What can hang from each mark:
luto: sovima
tuzar: fakim guvab sovima
gireliv: fakim sovima
sovima: gireliv luto tuzar
nidepem: guvab sovima
guvab: luto
bemuf: tuzar
fakim: gireliv luto nidepem tuzar

Each row was made from one small tree. The marks that hang from a mark follow it in brackets, in alphabetical order. Every link used is in the known rows. Write each row's tree.
Known rows:
guvab[luto[sovima[gireliv]]]: [ 0.74 -2.52 -0.20 -0.25 -0.01  2.55 -1.94 -0.53 -0.36 -1.00 -1.47  0.04
 -2.26  0.39 -0.08 -1.19 -4.84  1.92 -0.79  0.54 -1.48]
nidepem[guvab sovima[gireliv]]: [ 2.13 -1.20  0.10  0.40 -1.55  0.25 -0.84 -1.84 -0.12 -1.18 -1.39 -0.84
  0.89  1.54 -3.40 -3.92 -3.86  0.66 -2.08 -4.51  1.82]
guvab[luto[sovima[gireliv[fakim[nidepem tuzar]]]]]: [ 1.25 -0.75 -0.65 -0.80 -0.52  0.28  0.72  0.77  0.17  1.52 -0.72  1.31
 -1.58  1.82 -1.87 -1.08 -2.90  0.31  0.20  0.26  0.52]
bemuf[tuzar[guvab[luto] sovima[gireliv[fakim[nidepem]]]]]: [ 1.80 -0.27 -1.38 -0.12  0.38  1.54 -1.68 -1.42  1.44  2.72 -3.00 -0.89
 -0.83  2.80 -0.93 -2.33 -3.56  0.35 -1.71 -1.52  1.89]
fakim[gireliv[sovima] luto nidepem[guvab] tuzar]: [ 1.66 -1.82 -0.22 -2.28  0.10 -2.41  2.72 -1.22 -1.07  0.95  0.08  2.39
  1.84  5.40 -1.34 -0.63  0.05 -0.23 -6.26 -1.89  3.99]
luto[sovima[gireliv[fakim] tuzar]]: [ 1.35 -0.33  0.40  3.08 -2.07  0.97  0.17 -0.47  0.15  1.83  0.74 -2.06
  0.40 -0.17 -4.02 -1.89 -2.12  1.65  1.36 -0.46 -0.74]
gireliv[fakim[luto nidepem[guvab]] sovima[tuzar]]: [ 1.49 -0.61 -1.33 -2.70 -1.55 -2.48  2.58  1.32 -2.40  2.12  0.54  0.62
  3.41  2.75 -4.38 -0.22  0.42 -0.71  0.77 -2.55  3.69]
sovima[gireliv[fakim] luto]: [-1.67  0.40  0.72  1.25 -1.33  0.18 -2.66  0.54 -0.74  0.42 -0.32 -1.16
  0.18 -1.12 -0.24 -0.37 -4.00 -1.62  2.20  1.04 -0.81]
guvab[luto]: [-0.48 -3.45 -0.61 -2.87 -0.35  0.52 -1.72  0.69 -1.35 -0.28 -0.24  0.50
  0.35  0.71  1.61 -0.34 -3.69  0.37  0.36 -1.01 -1.14]
bemuf[tuzar[fakim[luto] guvab sovima]]: [ 1.76 -2.73  0.61 -1.32  1.36  2.20 -1.48 -2.71  2.05  3.00 -0.64 -1.43
  1.92  0.79  1.41 -1.41 -3.98  1.97 -4.35 -1.25  1.78]
gireliv[fakim]: [-0.82 -0.90  0.41 -1.23 -1.31 -1.04 -0.70  0.15 -1.27  1.89  1.44 -0.38
  1.67 -1.03 -1.23 -1.06 -2.90 -1.24  2.87 -2.31 -0.85]
luto[sovima[gireliv[fakim] tuzar[guvab]]]: [ 2.30 -0.48  1.65  4.29 -2.34  1.74  0.19 -1.65  2.21  2.20 -0.49 -3.10
  0.97 -0.04 -4.54 -2.71 -1.40  1.78  0.35 -0.34  0.77]
gireliv[sovima[luto tuzar]]: [ 0.38 -3.24 -0.34  0.81 -1.28  2.50 -0.94  0.07 -3.17  0.51  1.33 -1.11
  2.86  0.56  0.17  1.53 -2.82  1.10 -0.84  1.15  0.06]
luto[sovima[gireliv]]: [ 1.82 -1.80  1.22  1.54 -0.83  1.64 -1.20 -1.55  0.00 -0.45 -0.43 -1.02
 -0.64 -0.73 -1.56 -1.57 -3.75  1.42 -0.41 -0.80 -0.56]
luto[sovima[tuzar[fakim[nidepem] guvab]]]: [ 4.29 -1.80  0.51  0.67 -1.42 -0.04  1.48 -0.90  3.35  3.54 -1.00 -3.53
  3.12 -0.33 -3.49 -1.84 -0.30  1.22  1.76 -2.10  2.77]
tuzar[fakim[nidepem] guvab[luto[sovima[gireliv]]]]: [ 2.13 -0.84 -0.14  0.11 -0.11  1.20 -1.44 -0.70  3.33  1.63 -3.85 -1.92
 -1.38 -0.40 -1.85 -2.04 -3.75  0.77  1.39 -0.87  1.09]
tuzar[fakim[luto nidepem] guvab sovima]: [ 2.06 -2.17  0.69 -3.78  0.83 -0.48 -1.39 -0.31  1.70  2.50 -2.05 -1.05
  1.10  0.11 -0.65 -0.08 -3.14 -0.08 -0.37 -1.24  4.50]
gireliv[fakim sovima]: [-1.50 -1.01 -0.17 -0.77 -0.93  0.96 -0.93 -0.65 -3.69  2.27  1.89  0.44
  1.09 -1.40 -2.13 -0.17 -4.33 -0.47  1.89 -2.20 -1.31]
bemuf[tuzar[fakim guvab sovima[luto]]]: [ 1.67 -2.35  0.65  0.20  0.83  3.22 -2.69 -2.77  2.23  3.01 -1.35 -2.92
  2.69 -0.55  2.31 -1.16 -4.94  1.03 -2.60  0.19  0.94]
fakim[luto[sovima] nidepem]: [ 3.18 -2.82  0.22 -4.65  0.87 -0.63  0.95  0.57 -0.99 -0.22  0.16  1.15
  0.47  1.26 -0.41  0.67 -1.76 -0.15 -0.19 -0.22  3.08]
sovima[gireliv luto tuzar[fakim]]: [-0.43 -0.63  0.05  3.64 -2.11  0.39 -2.14  0.61  1.48  1.30 -0.80 -3.72
  1.93 -0.83 -0.41 -0.48 -2.66  0.68  1.18  0.71 -0.65]
gireliv[fakim[luto]]: [-1.21 -1.32  0.46 -3.28 -0.29 -1.35 -0.52  0.96 -1.74  1.12  1.62  1.01
  1.06  0.11 -0.14  0.13 -2.61 -1.13  1.19 -0.69  0.32]

Which tree is each row?
[ 4.03 -3.67  1.78  1.57 -1.61  2.07  0.96 -1.85  1.72  1.27  0.17 -2.66
  2.84  0.55 -2.20 -1.75 -0.87  2.54 -1.31 -0.71  1.62]
luto[sovima[tuzar[guvab]]]
[ 2.00 -0.98 -1.46 -0.04 -1.23 -1.41  1.18 -0.60 -1.02  1.10 -1.00 -1.12
  3.30  4.09 -1.96 -0.47  0.18 -0.66 -2.40 -0.76  3.05]
fakim[gireliv[sovima[luto tuzar]] nidepem[guvab]]
[ 3.73 -2.12 -0.15 -0.99 -0.86 -0.49  1.60 -0.05  1.51 -0.50 -2.57  0.96
  0.14  3.26 -1.92 -2.51 -1.59  1.05 -2.26 -1.10  2.42]
fakim[nidepem[guvab[luto[sovima[gireliv]]]] tuzar]
[ 0.05 -2.77  1.76  2.12 -0.18  2.61 -0.55 -2.96  0.01  1.37  0.32 -0.16
  1.64  2.56  1.39  0.03 -2.89  0.76 -6.53  1.90  1.20]
fakim[gireliv[sovima[luto]] tuzar[guvab]]
[ 2.03 -2.59 -0.09 -3.02 -0.60  0.86 -0.88 -0.77 -1.13 -1.27 -0.62 -0.26
  2.67  1.31 -0.44 -1.79 -4.34 -0.42 -1.48 -1.65  2.35]
nidepem[guvab sovima[luto]]
[ 3.45 -2.00 -1.38 -1.76  1.00  1.87  0.37 -1.84  3.06  3.22 -1.96 -1.42
  1.16  0.99  0.33 -2.20 -2.68  1.16 -0.66 -1.92  0.84]
bemuf[tuzar[fakim[nidepem] guvab[luto[sovima]]]]
[ 0.62 -0.25 -0.81 -4.52 -0.51 -2.40  1.30  0.73 -2.86  1.44  0.02  1.86
  2.15  1.50 -3.37 -0.23 -1.61 -2.01  1.31 -2.84  3.28]
gireliv[fakim[luto nidepem[guvab]] sovima]
[ 2.33 -2.68 -1.03 -5.41  0.72 -0.63  0.17  0.58 -2.22 -0.48  0.49  1.51
  0.57  2.87 -0.75  0.14 -2.87 -0.40 -1.56 -2.60  4.20]
fakim[luto nidepem[sovima]]
[ 1.90 -3.37 -0.77 -0.83 -0.97  2.22 -0.85  0.09 -1.68 -0.20  1.12 -1.38
  2.51  1.94 -0.02 -0.07 -3.45  1.32 -1.74 -0.04  1.55]
nidepem[sovima[luto tuzar]]
[ 1.93 -1.81 -1.07 -0.90 -1.58  0.50 -0.25 -0.25  0.69  1.25 -0.42 -2.58
  4.11  0.79 -1.94 -2.27 -3.34  0.92 -0.19 -2.04  1.85]
nidepem[guvab sovima[luto tuzar[fakim]]]
[ 0.38 -1.41  1.08  0.39  0.31  0.74 -2.49 -3.38  2.85  3.56 -1.68 -2.63
  0.45 -0.13 -0.73 -2.41 -4.41  1.05 -2.72 -1.65  0.75]
tuzar[fakim[gireliv] guvab sovima]
[ 3.69 -2.63 -1.57 -1.68 -1.32 -0.45  1.11  0.31 -1.28  0.97  0.85 -1.10
  2.59  3.05 -2.92 -1.10 -1.18  0.89 -0.39 -3.97  3.50]
fakim[nidepem[sovima[tuzar]]]
[ 2.26 -3.49  1.83  1.92 -0.59  3.37 -0.46 -1.85  2.38 -0.08 -1.71 -0.15
 -1.02  1.72 -0.08 -2.02 -3.49  2.80 -4.33  1.24  0.49]
fakim[tuzar[guvab[luto[sovima[gireliv]]]]]
[ 3.07 -2.36  2.15  1.27 -0.45  1.31 -1.51 -0.91  1.93  0.42 -2.72 -1.28
  0.96  2.12  0.12 -0.20 -2.70  0.10 -3.54  1.76  4.88]
fakim[nidepem tuzar[guvab sovima[gireliv luto]]]
[ 2.80 -2.51  0.16  2.15  0.30  4.23 -1.08 -3.13  2.22  0.31 -2.05 -1.14
 -0.73  2.05  0.70 -2.85 -3.63  2.80 -4.35 -0.22 -0.56]
bemuf[tuzar[guvab[luto[sovima[gireliv]]]]]
[ 1.99 -1.34 -0.69 -2.33  0.24 -0.37 -0.75  0.22 -1.41 -1.18 -0.80  0.82
 -1.00  3.13 -1.67 -0.55 -3.27 -0.01 -2.19 -2.35  3.89]
fakim[luto nidepem[sovima[gireliv]]]
[ 2.16 -2.75 -0.56 -0.50  0.93  3.56 -0.64 -2.74  2.84  2.89 -1.12 -1.60
  1.09  0.05  1.14 -2.59 -4.25  2.46 -1.96 -1.06 -1.31]
bemuf[tuzar[fakim guvab[luto[sovima]]]]
[ 1.44 -2.46 -0.65 -3.63  0.58  0.67 -2.33 -0.09  1.83  2.74 -3.33 -1.35
  0.19 -0.04 -0.30 -0.89 -4.50  0.36  1.05 -1.59  2.34]
tuzar[fakim[nidepem] guvab[luto] sovima]
[ 2.30 -2.28 -0.99 -3.87  0.21  0.45 -1.03  0.49 -1.96 -0.50 -0.18  0.03
  1.36  1.54  0.14  0.33 -3.94 -1.26  0.14 -1.18  3.34]
fakim[nidepem[sovima[luto]]]
[ 1.55 -1.61 -0.53 -3.02  0.14 -1.01 -1.52 -0.09  0.11  2.89 -1.07 -1.37
  1.16 -1.14 -1.30 -0.53 -4.00 -0.41  2.24 -2.93  1.81]
tuzar[fakim[nidepem] sovima]
[ 2.96 -1.84 -3.27 -2.90 -0.71 -1.62  1.57 -0.23  0.29  0.67 -1.75 -0.14
  1.31  6.60 -2.64 -3.06 -0.78  0.92 -3.66 -3.71  3.32]
fakim[gireliv nidepem[guvab[luto] sovima[tuzar]]]
[ 1.09 -0.72  1.00  1.02  0.56  2.10 -1.77 -2.56  1.08  2.09 -0.98 -0.81
 -0.04  1.94 -0.46 -1.91 -3.72  1.23 -4.36 -0.34  1.79]
bemuf[tuzar[guvab sovima[gireliv[fakim[luto]]]]]
[-0.55 -0.82 -1.63 -1.05  0.54  0.42 -1.25 -1.56  0.82  3.38 -2.37 -0.69
 -0.46  1.57 -0.93 -0.97 -3.43 -0.05 -1.27 -1.96  0.53]
tuzar[fakim[gireliv[sovima] nidepem] guvab[luto]]
[-0.41 -1.77 -0.78  1.46 -1.00  0.13 -0.92 -1.13  3.47  3.31 -1.50 -2.93
  1.30  2.23 -0.27 -2.27 -1.55  1.84 -2.15 -0.89 -0.55]
sovima[tuzar[fakim[gireliv] guvab[luto]]]
[ 1.79 -2.44  0.22 -1.93  0.85 -0.40 -0.56 -0.71  0.05  1.36 -0.53  0.38
  0.82  3.74  1.81  0.65 -2.55 -0.38 -4.71  1.63  3.28]
fakim[gireliv nidepem tuzar[sovima[luto]]]
[ 1.82 -1.49 -2.25 -2.49 -1.89 -2.98  1.14  1.81  1.80  2.23 -2.12 -1.81
  3.50  1.85 -2.23 -2.14 -0.11 -0.04  2.53 -3.66  1.78]
sovima[tuzar[fakim[nidepem[guvab[luto]]]]]
[ 2.12 -2.34  0.08  0.70 -1.29  1.00  0.43 -0.70  1.03  2.72  1.07 -2.69
  2.40 -1.38 -2.20 -1.35 -2.44  2.36  1.29 -1.31 -0.77]
luto[sovima[tuzar[fakim]]]
[ 2.62  0.62 -0.93 -1.87  0.28 -1.74  0.33 -0.84  0.29  1.62 -1.81  0.32
  0.91  3.54 -2.24 -2.42 -1.79 -0.58 -2.40 -2.71  3.80]
bemuf[tuzar[sovima[gireliv[fakim[luto nidepem[guvab]]]]]]
